Every row comes from one small tree of marks. The marks that hang from a mark follow it in brackets, in alphabetical order. Every link used is in the known rows. Which tree was each row made from?
In the rows, 100 means zero.
Known rows
Z(J(T) K):  99  86  94 102 111 106 103 113 106 102  60  95 117  88 100  90  93  71 120 120  63  74  92 118  98  73 109 119 101  86 127  88  92 116 100  86  97 122  96  89 112  96  87  76
R(C): 102  79  87  95  97  91 102 117 104 109  94 108 115  88 103 112 101  95 102  92  93 104  89 110 108  75 109  89 109  94 107  89 114 116 103 100 103 107 100 107 103  89 109 102
J(G T(K) Z): 112  93 114 115 114 112 116 116 101 108  93 110 101 108  71 101 103  69 128  99  95  66 114 102 104  59 137  75  97  73 129 107  83 115 102 101 105 111  88 108 116 101  94 106
Z(J(C G T(K(H)))): 104  81 109  95 118 103 117 117  97 116  99 111 131  96  89  69 102  85 123  93  69  66 115 106 112  62 125 109 102  50 116 101  97 122 105 106 124 142  84  91 114 102  98  97
A(H U(K V)):  96  70 110  87  91  82  92 125 104  87 122 108 121 116  93 100 113  90  98  92 111  94 128 113 109  81 123  94  90  93  90  84 104 119  81  67  82 112  90 102  77  87  78 109
X(K V(B U)):  86  85  77 109  97  76  95 121 111  87  89 105 101 133  99 127 102  75 111 124  39  81  92  93  94  85 116 112 106  86 126  96 126 110 108  81 116 142 107 100  91  92 107  96
A(H(K(Z)) U(V(B X))):  93  96 108  81  84  66  78 119  98  81 157  98 123 110  93 111  98 112 118 119  78 113 135 111 114  64 118 103  93  56 107  77 110 111 127  62  98 122  99  99  89  72 101 116
G(J(X(K(H T) M) Z)): 118  90  92 107  98  74 132  99  91  94 118  95  99 111  53 101  70  68 123  73  51  70  95 109  94  85 114 111 134  65 124  98  92 112 116 113 110 122  91  87  99  92 121 107
M(G X(J(C T) K)):  88  85  87  99 106  88  91 109 102 119  85 109 150 125 121  92 111  57 131 102  61  52 100  96 107  86 107 119 114  71  92  87 117 138  96  99 120 119 100  66  89  89 112  92
J(T X(V(H))):  99  92  99 113 106 105 102 100 120 125 105 112 118  86  77 105 109  72 119 104  82  91  92 109  97  58 108  96  86  66 137  93  81 117 107 108  99 100  88 109 101 108 104 103
H(A(U)):  97  81 100  87 103  95 102 112 118  97 122  99 100 101 109  96 107  96 107 111  82 106 112 114 100  71 110 100  99  94 103  74 101 112  99  85 105 112  80  97 110  90 105 115
F(A(H U)):  91  88 111  96  94  83  95 138 106  88 123  74 127  93 108  86 113 106 105  97  77  82 112 117 110  72 111 107  93  88 103  75  95 118  75  78  97 112 101 100 101  92  99 109
J(C X):  98  89  96  95 104  86 100 101 100 111 100 108 118  98  97  81 103  94 106  86  94  73  99 105 107  80 116 106 102  79 105  92 105 106 118  99 102 114 112  89 122  90 111 116
A(U(K(H) V)): 103  69 109  82  93  82  99 113 110  84 113 108 120 110  92 109 112  94 100  86  87 105 132 105 106  75 120 101  96  87 100  99 107 110  82  84  92 118  76 108  69  82  79 107
A(H(K(T))): 108  90  97  91 107  90 105 119  98 111 126 114  99 100  85  97 103 102 109 102  72  83 109 105 104  76 114  99 100  95  97  81 104 121 100  89 132 125 110  97  90  98  93 104
W(K(H T(J(G)) Z)): 125 108 122  85 111  66 107 113  91 106 132 115 113  98  92 108  82 104 125  62  75  93 137 108 111  77 140 108  94  86 111  87  85 123  74  98 130 138  99 112  67  77 120 109
J(T): 101  85 100 102 111 105 100 111 112 109  74 105  96  90  90 105 101  80 114 100  83  85  94 104 100  74 115  93  93  84 114  96  92 115 105 100 103 107  97 101 110  96  89  90
G(J(X)): 109 101  99  99 105  79 107 101  93 101  99  97 109  96  89  96  92  82 109  95  82  83  87 108 100  80 103 103 116  92 113  94 104 109 112  84  89 111 107  92 118  93 107 112
T(J K(H Z)): 124 110 117  90 106  83 105 109 113 105 144 116 131  90 101 100 102 104 115  75  55 109 124 101 111  55 127 109  81  71 113  95  99 118  85  87 128 108 102 118  84  95  89 123
A(H U(K(T(J(X Z))))): 117  93 111  90 109  68 104 123  98 106 153 118 102  98  67  84 102  73 116  75 102  56 129 113 108  61 133  81  95  78 103  77  68 123  86  68 115 110 100 117  85  76 106 133
Z(K(H T(J(C G)))): 106  88 116  77 129  74 105 101  89 115 117 122 125  97  96  90  92  97 120  79  33  59 131 102 111  85 136 118 114  74 102  85  99 111  68  98 150 144 112 106  94  83 102 107
J(Z): 111  97 107 111  97  95 110 111 102  97  97 106 101 110  84 110  94  82 114  94  97  88 104 108  97  70 117  93 102  85 117  96  99 109 100  95  98 104 105 102 109  91  98 102
U(V): 104  85 104 104  97  97  97 102 107  98  83 109 107 117  98 117 102  96 105  99 102 108 113 112 101  82 120  99  91  96 104  93 106 102  96  96  96 105 104 108  97  89  84  98
H(A(U(V(X)))): 100  75 107  86 101  92  91  98 118  91 112  99  97 114 108 103 103  99 108 115  93 128 122 122 108  66 118  90  96  72 104  69 102 105 115  88  99 100  77 105 100  78  94 110
A(H U(V)):  97  77 112  94  88  95  85 120 105  96 123  96 120 110 101  99 108  95 104 100  98  96 128 116 111  75 116  99  88  86  88  77 104 108  82  78  90 106  98 105  92  87  91 110
M(G): 108 100 101 100 100  85 100 111 106 106  97 109 121 115 110 102 104  93 110 100  83  87 105  96 103  72 108 105 102  99 100  97 123 123  83  93 103 104 102  97  88  95  98 108
W(K): 109  87 101  99  98  88  99 116 105  97  81 101 109 113 113 106 105  90 108  87  98  79 103 111 106  72 114 100  93 117 111  92 108 118 101  87  85 117 101  90  88  90 104  95
M(G X(J(C T) K(Z))):  86  98  89  99  99  80  88 111 100 109 101 112 156 114 115  94  96  67 132  94  66  71 106  94 106  94 116 128 109  59  97  87 112 138  98  95 117 120  99  67  91  86 120  96
K(H(A(U(V(X)))) T Z): 105  80 122  77  98  80  92  98 113  88 144 108  87  90  83  98  79 120 108  92  74 145 134 112 105  72 132 103  93  50 111  69  84 105 108  96 125 112  67 112  77  70 111 113
A(H U(K(Z(J)) V)):  96  86 103  90  84  77  97 129  98  77 134 104 136 106  92  91  93  93 104  94 120 114 134 125 107  82 125 117  88  73 103  78  97 123  91  63  78 124  86  97  82  85  90 104
V(H(A)): 105  95 110  91 102  88 119 101 120 110 126 105 116 101 102  98 107  99 113 109  83 120  93 114  94  69 107  99  93  86 121  79  95 113 103  90 113 103  87 103  89  99  96 108
T(J(C G Z) K(H(A))): 128  97 126  89 114  88 131 109  99 113 157 133 116 121  95  86 108  94 128  83  70  77 136 108 106  57 141  99 102  51 110  85  92 120  87 104 144 122  93 108 115  96 104 131
H(A K(Z)): 111 105  94  88 100  91 116 111 112  92 137 116 105 102  97 110  99 111 112 115  79 128 113 110  94  81 115 114  94  86 117  79 106 122 113  95 117 119  92  91 111  99 102 113
G(J(Z)): 111 103 103 106 100  85 117 110  93  89  97 105  99 109  83 113  86  76 115  94  85  79  97 109  94  75 109  95 122  84 118  97 105 111 104  85  88 114 108  95 122  92 101  99
H(K): 109  95  85  95 107  96 109 110 107 101 104 108 114 108 100 112 113  97 109 111  68  96 108 105 102  72 105 101 102  99 109  94 120 117 108  95 113 120 106  94 105  98  88 103
Z(J(X) K): 110  97  95 104 100  91 103 104  98 100  87  90 131  97 102  77  94  77 112 114  72  78  94 121 101  74 105 125 104  94 124  87  98 107 102  81  92 117 102  90 108  94 103 102
T(K(H Z)): 113  98 118  96  95  91 103 112 111  95 131 107 124  88  90  94  97 108 107  78  63 112 112  95 108  63 124 109  87  75 119 104 106 112  96  89 113 112  91 106  84 100  94 117
F(A(H U(K(T)))):  86  77 107  86 108  68 101 140 104  85 118  93 106  93  87  83 108 106  99  82  89  71 114 111 108  78 127  98  96  98 108  79  82 124  77  71 109 126  94 104  80  87  94 107
V(U): 103  94  94  99 105  85 102 118 109 101  87 102 103 108 104 103 104  88 107 112  64 105  89  97 103  83 116  97 104  90 113  92 116 104 101  83 112 118 108 105  93  91  95  98
A(H U(K(Z(J(G))))):  95  96 106  90  99  70 105 132  85  84 148  94 144 100  88  80  88  89 113  93 108 104 131 120 109  85 124 112 104  71 107  83 100 133  81  63  87 141  82  91  88  91 105 113
V(H X(J)): 106  96 102 102 101  79  97  91 114 110 108  96 139 103 104  93 100  83 127 104  70 123  88 122 105  57  96  92 111  62 120  83 106 123 121  77 105 105  97  95  72  92  97  94
M(X(J(T Z))): 101  96 108 114 102 103  98 107  97 120  89 111 113 108  87 109  96  54 139 101  91  87  98 112  98  69 108  96 111  69 113  85  74 118 103  92 105 100  99  87 103  92 107  88
U(A):  97  98 111  90  99  94  98 108 115 107  91 101  94 101  99 102  93  90 108  92  76 100 102 115 106  83 119 104  92  99  98  90 101 122 104  85  93 122  92 102 112  98  95  97
T(J(X(K))): 121 100  85 101 108  84 105 102 109 105 103  91 127 111 103 103 108  69 115  94  67  73 103 112 105  78 115 102  91  90 106  89 104 116  97  94 118 107 113 107  96  83  97 119
K(H Z(J(C T))):  99  92 103  92 100  92 109 117 100 103 103 112 124  74  87  80  81  98 119  85  71  93 106 107 102  77 118 129  96  36 118  90  91 120 111 104 114 135  92  86 114  91 108  86

Write each row's tree
120 100  89  81 127  88 120 105 116 117 129 132  85 106 100 112 107 103 119 113  62  99 119 112  97  67 120  99  97  97 105  67  91 122 105  98 157 121 103 109 103  91  93 112 -> H(A K(T(J)))
104 106 112 113 101  88 103 100  79 114 114 105 133 127  92 111  95  64 138  99  97  99 114 115 102  80 111  99 125  78 106  88  92 114  86  91 104 114 103  88  97  92 117 104 -> M(X(J(G Z)))
107  89 108 109 104 107 105 113 106  96  74 105 100  95  81 104  93  65 123 107  67  63  99 107  94  72 123 100 102  81 131  96  85 110  94  92  93 107  98  98 114  93  91  87 -> J(T Z(K))
105  83 123  92 111  83 114 106  82  98 111 118 111 102  72  88  81  93 119  80  54  54 125  99 102  87 137 113 122  65 117  97  95 104  79 104 128 143 101  96 101  85 114 102 -> J(C G Z(K(H T)))
 93  95 109 103 102  87  91 110  93 117  92 125 143 118 110  91 101  54 140 107  63  43 109 100 102  74 115 121 121  67 107  85  97 128  85  87 105 110 104  69 103  90 115  90 -> M(G X(J(C T Z(K))))
106 104  98 106  99  73 118 106  92  90 106 109 124 127  96 111  82  70 126 101  55  66 103 106  96  76 109 121 141  89 120  95 121 123  89  87  76 110 100  77 109 105 104 100 -> X(M(G(J(Z(K)))))
113  93  79 110 116  82 121 101 109 105 107 110  98 128  80 121  85  70 129  79  65  74 114 117  99  76 132  96 111  79 116  85  91 117 104 108 128 115 109 105  97  90  98 104 -> X(K(T(J(Z))) M)
 87  85  70 113 101  79  98 113 110 117 110 142 130 142 116 106 104  81 126 106  52  95 104 104 101  78 110 130 136  63 103  82 134 140 102 100 107 133 102  72 100 119 121  95 -> X(J(C) M(G) V(U))
114 104  99 111 119  90 100  96  97 125 122 120 119 112  94 116 104  78 121  94  86  90 126 115 106  71 121 101 100  80 113  88  98 121  81 106 114 117 107 115 114 101 109 125 -> T(J(G X(V)))
106 104  81  84 110  83 123 107 100 104 139 127 103  92  83  73  86 113 114 109  89  99 112 118  97  81 123 127 100  63 119  68  84 118 142 102 137 140  95  82 129  90 130 115 -> H(A K(T Z(J(C X))))
113 115  87  86 122  79 107 107 108 107 131 126 105  93  92 119  94 106 118  95  62 103 126 105 105  73 128 102  92  87 111  80  96 119 103  91 144 126 117 114  99  85  97 111 -> H(K(T(J) Z))
 97  99 111  81  92  46 106 127  98  80 125 114 109 102  80 109  88 101 112  96  58 114  97  84  97  85 127 115 104  70 127 107 106 110 106  63 112 141  95 106  63  80 100 104 -> V(B U(K(H Z)))
117 103 124  78 117  79 119 106 102 110 168 130 129 102 104  85 101 114 122  77  64 106 136 105 111  70 142 114  93  52 107  83  97 123  88  99 145 128  90 106 107  96 106 134 -> T(J(C G) K(H(A) Z))
120 104 120  94 101  91 127 113  99  98 149 106 127 102  91  79  86 107 120 101  78 128 120 115 102  68 125 123  95  62 124  87  94 122  95  95 122 131  70  98  96 105 109 117 -> T(K(H(A) Z(J(G))))
102  95 115  85  92  73 120 101 118  88 134 124 121 111  88 113  98 105 108  96 118 147 114 116  93  84 132 104  82  77 128  84  88 115 103  84  94 105  79 110  70  92  84 108 -> U(K(Z) V(H(A)))
 82  94 101  94 106  59 104  87 108 113 121  93 124 113  93 111  92  95 130 103  68 117  86 114 107  54 104  94 116  62 135  92 103 106 144  84  96 108  97  95  81  91  96 100 -> V(B H X(M))
 95  86 109  99 117  87 110 106  83  98  95 118 104 110  78  91  83  85 118  89  73  48 121 105 103  91 142 103 120  80 119  93  96 103  92  97 117 139 109  93 118  85 114 101 -> J(C G Z(K(T)))
 92  98 114  87  97  71 114 103 115 106 130 106 108 109  98 104 103 103 122 118  79 109  90 110  91  63 106 102  96  85 127  83  90 106 119  76 115 114  92 103  89  91 104 109 -> V(B H(A))
 96 105  82  90 121  82 117 111  85 102 120 121 121 102  85  90  82 111 118 101  83  90 128 112 107  90 129 120 111  65 115  85 106 117 119 102 133 163 106  86 121  88 119 101 -> H(K(T Z(J(C G))))
119  91 121 101  90  92 109 110  99  88 106 102 119 100  85 100  91  83 115  94  49  80 108 104  95  71 115 115 110  79 121  99 102 105  76  91 103 112  98  99  92  91  95  99 -> J(Z(K(H)))
 84 101 103  81  96  65 105  87 118 109 127 103 116 131  90 127  97  98 132 119  61 127 110 127 111  62 115 101 102  65 122  87 101 118 156  85  92 123  86 101  90  94  87  93 -> U(A V(B H(K) X(M)))
 83  85 116  82  80  59  84 128  98  76 145 108 120 112  83 109  94 101 108  94 111 101 132 106 105  81 132 108  87  81 104  88  95 112 100  51  80 125  93 104  77  75  96 115 -> A(H U(K(Z) V(B)))
 84  96 106  90  91  64 108 121 121  68 127  91 149 100  97 112 111 111 103  91 102 121 128 117 106  77 131 105  78  78 135  88  85 110  88  75  79 113  85 117  73  81  88 107 -> F(A(U(K(Z) V(H))))
106 102 101  90 101  84 102 122  96 101 141 116 104  89  78  99  90 113 109  95  75 103 114 104 103  83 123 108  94  82 105  80 100 122 102  87 128 126 110  97  90  95 103 108 -> A(H(K(T Z)))
 90  87  91 103 114  82 114  92  87 120 115 106 126 114  88  91  94  90 120  80  97  85 108 114 111  90 124 108 123  71 107  96 105 109 118 116  94 123 101  80 127 102 118 118 -> J(C G X(M))
106 109 111  91  88  69  98 107  96 100 132  93 158 110 111 106  96  88 115  85  47 102 114  83 108  90 110 130 100  76 102  99 127 122  66  99 119 109  93  88  58  84 109 113 -> M(G X(K(H Z)))
 92  91  95 100 111  82 118 111  94 100  90 121 119 116  92  97  83  65 133  97  55  36 100 102  99  79 120 121 141  63 121  94 110 129 106  99  82 119  99  67 133 103 107  87 -> X(M(G(J(C T Z(K)))))
 87  88 106  99 108  84  93  97  87 111  98 126 122 111  96  90  90  72 127  92  63  58 110 108 103  83 122 116 125  81 109  76  86 106  98  81 122 126 116  77 103  84 120  94 -> M(X(J(C Z(K(T)))))
110  91  85 126 100 103 114 110 102  91  85 106  95 108  63 116  88  43 121 101  71  49  94 108  88  78 113 102 113  63 136  98  94 125 114 109  88 117  94  92 132 100 115  98 -> G(J(T X(K V) Z))
106  97  95  90  88  83  90 119  99  85 147  93 140 106 101  92  95 103 114 120  84 127 137 128 116  64 112 111  92  47 107  66 110 121 118  74  96 123  92  93  95  81  96 104 -> A(H(K(Z(J))) U(V(X)))
 85  72  83 105  93  72 104  98 101 104 125 110 125 125  81 107  95  87 118  81  47  67 103 103  99  79 112 135 119  57 119 100 116 115 127 114 108 139  97  77 107 103 124 113 -> J(C X(K(H) M V(B)))
 93  75 106  85  98  78  94 129 104  91 130  99 122 101  96  87 112  86 100  88  94  84 115 107 109  75 115  95  99  95  94  86 108 126  84  63  89 118  89  95  82  92  87 113 -> A(H U(K))
 91  82 106  92  96  67  99 108 100  86  86 120 102 131  87 125 101  95 108  99 112  93 110 105  96  81 126  99  96 102 114 103 101 105 113  71  89 121 102 106  82  83  79 100 -> U(K V(B))
116 112  87 104 108  84 120 101 112 123 156 139 142 113  89 111 121  82 126 101  69  67 126 114 103  48 115 101  97  50 130  83  98 121 112 105 125 117 115 107 121  99 110 124 -> T(J(C X(V(H(K))) Z))
117  92 114  82 118  80 101 102 106 110 109 115 110  89  96 100  95  94 116  86  25  78 116 104 103  70 123 116 102  92 109  84  93 111  68  88 143 121 108 115  77  84  88 102 -> Z(K(H T(J)))
 90  95  93 100  95  85 105 116 133 100 104  98 117 119 103 112 106  69 109 116  28 104  93 107 104  88 120 110  91  79 124  89 119 129  99  85 107 138  87 109  86 106 100  91 -> X(K V(H U(A)))
 94  90  95  93 116  89 107 105  96 109  84 109 103  84  84  84  94  75 114  90  81  52  85 103 103  83 113 102 116  67 113  93  94 114 129  97  96 119 105  83 142  91 110 100 -> G(J(C T X))
102  84  75 110 100  88 111  97 107 103  98  84 123 118  90 102  97  72 115  89  76  88  92 115 102  87 111 109 109  89 115  96 110 113 119 109  92 108  96  84 101 101 104 112 -> J(X(K M))
108  96 108  93  86  79 105 101 102  98 143  99 140 109 108 101  89  84 125  95  51 134 104 110  94  93 105 136 108  67 103  75 100 126  90  92 128 118  81  77  70  91 119 107 -> M(X(J K(H(A) Z)))
 97  80  96  84 103  80 105 100 130  90 130  75 131 106 113  89 111  82 113 116  54 112 102 117 107  65 104  89 100  64 122  73 113 117 117  83 112 108  71  97  78  78 101 113 -> V(H(A(U)) X(K))
118 102 112  92  90  86 120 112 104  95 135 107 115  91  93  88  79 110 115 100  78 140 107 118  91  76 109 134  96  61 118  76  93 120  98  95 116 123  78  93  98  96 109 102 -> K(H(A) Z(J))
108 100 100  98  98  85 112 135 100  93 122  90 127 104 103  98 118 112 110 108  68  86 105 115 105  75 107 114  97  91 110  82 103 127  87  91 112 118 114  94 102 104  87 101 -> F(A(H(K)))
104 100  92  97 111  74  91 106 102 114 124 143 104  99  98 103  93  97 112  62  94  64 128 112 111  71 143 115  87  82 118  74  83 124 109 100 116 133 113 101 107  87 138 117 -> W(K(T(J(C X(V))) Z))
106  97 114  91 100  82 102 107 102  99 120 112  99  78  74 101  76 114 108  72  67 115 111  98 100  82 124 112  96  75 113  94  92 108  92 100 127 122  96 108  79  87 108 104 -> K(H T Z)
 84  90 107  86  81  60  92 132  92  74 138 105 130 114  87  98  90  98 111 105 116 102 130 120 103  76 124 119  90  72 109  81  90 116 106  48  79 135  91  97  81  76  99 106 -> A(H U(K(Z(J)) V(B)))
113  93 111  96 105  88 113 108  87  97 101  90 142 102  99  87  88  87 120 109  48  91 112 115 101  80 108 131 116  80 118  94 110 114  72  91 109 139  91  92  90  96  97  93 -> Z(J(G) K(H))
110  82 107  96 104 103 107 115 105 102  77  96 123  81  93  85  92  76 121 110  40  80  96 113  96  69 105 128 102  72 125  92  92 118  88  93 108 125  87  92  97  96  87  76 -> Z(J(T) K(H))
 98  83  91  79 129  72  98 112 114 103 114 119 100  99  96 104 107  86 107  82  79  78 127 107 110  68 128  85  98 103 102  83  90 120  88  71 125 125  97 117  82  77  88 115 -> A(U(K(T(J))))
 90  78  91 110 112 107  94 105 109 121  88 128 101  91  84  96 106  80 112  91  88  63 100 105 102  73 120 106  96  63 119  91  92 119 118 116 102 118 100  92 135 105 112 103 -> J(C T X(V))
104  83 119  83 102 105 104 122 128  95 146 104 103  74  89  85 104 100 116  97  59 109 121 101 104  55 126 105  80  60 120  85  82 120 102  91 117 110  58 103 100  96 105 120 -> J(T(K(H(A(U)) Z)))
 98 124 101  79  94  72 113 119 125 100 138 104 123  96  96 106 100  99 117 121  40 134 102 105 108  83 122 109  87  73 124  87 107 123 117  74 111 136  91 108  90  96 101 100 -> V(H(K(Z)) U(A))
106  81 114  88 107  88  99 105 104 101  97 108 103  86  87  94  88  97 107  89  37  82 105  99 100  79 118 117 107  96 114  93  99 104  78  92 126 124  97 102  76  89  95  96 -> Z(K(H T))
131 112 123  89 107  63 107 108  87 111 141 111 115  92  83  98  82  99 126  61  82  86 133 110 111  75 139 108  90  81 114  88  74 119  83 100 125 129  98 113  70  75 132 122 -> W(K(H T(J(G X)) Z))
110  86 120  71 129  76 115  99  94 116 134 130 108 101 101  84  91 103 122  89  37  75 130 108 104  85 137 122 114  73 102  71  90 115  72 100 158 142  98 103 101  86 106 113 -> Z(K(H(A) T(J(C G))))
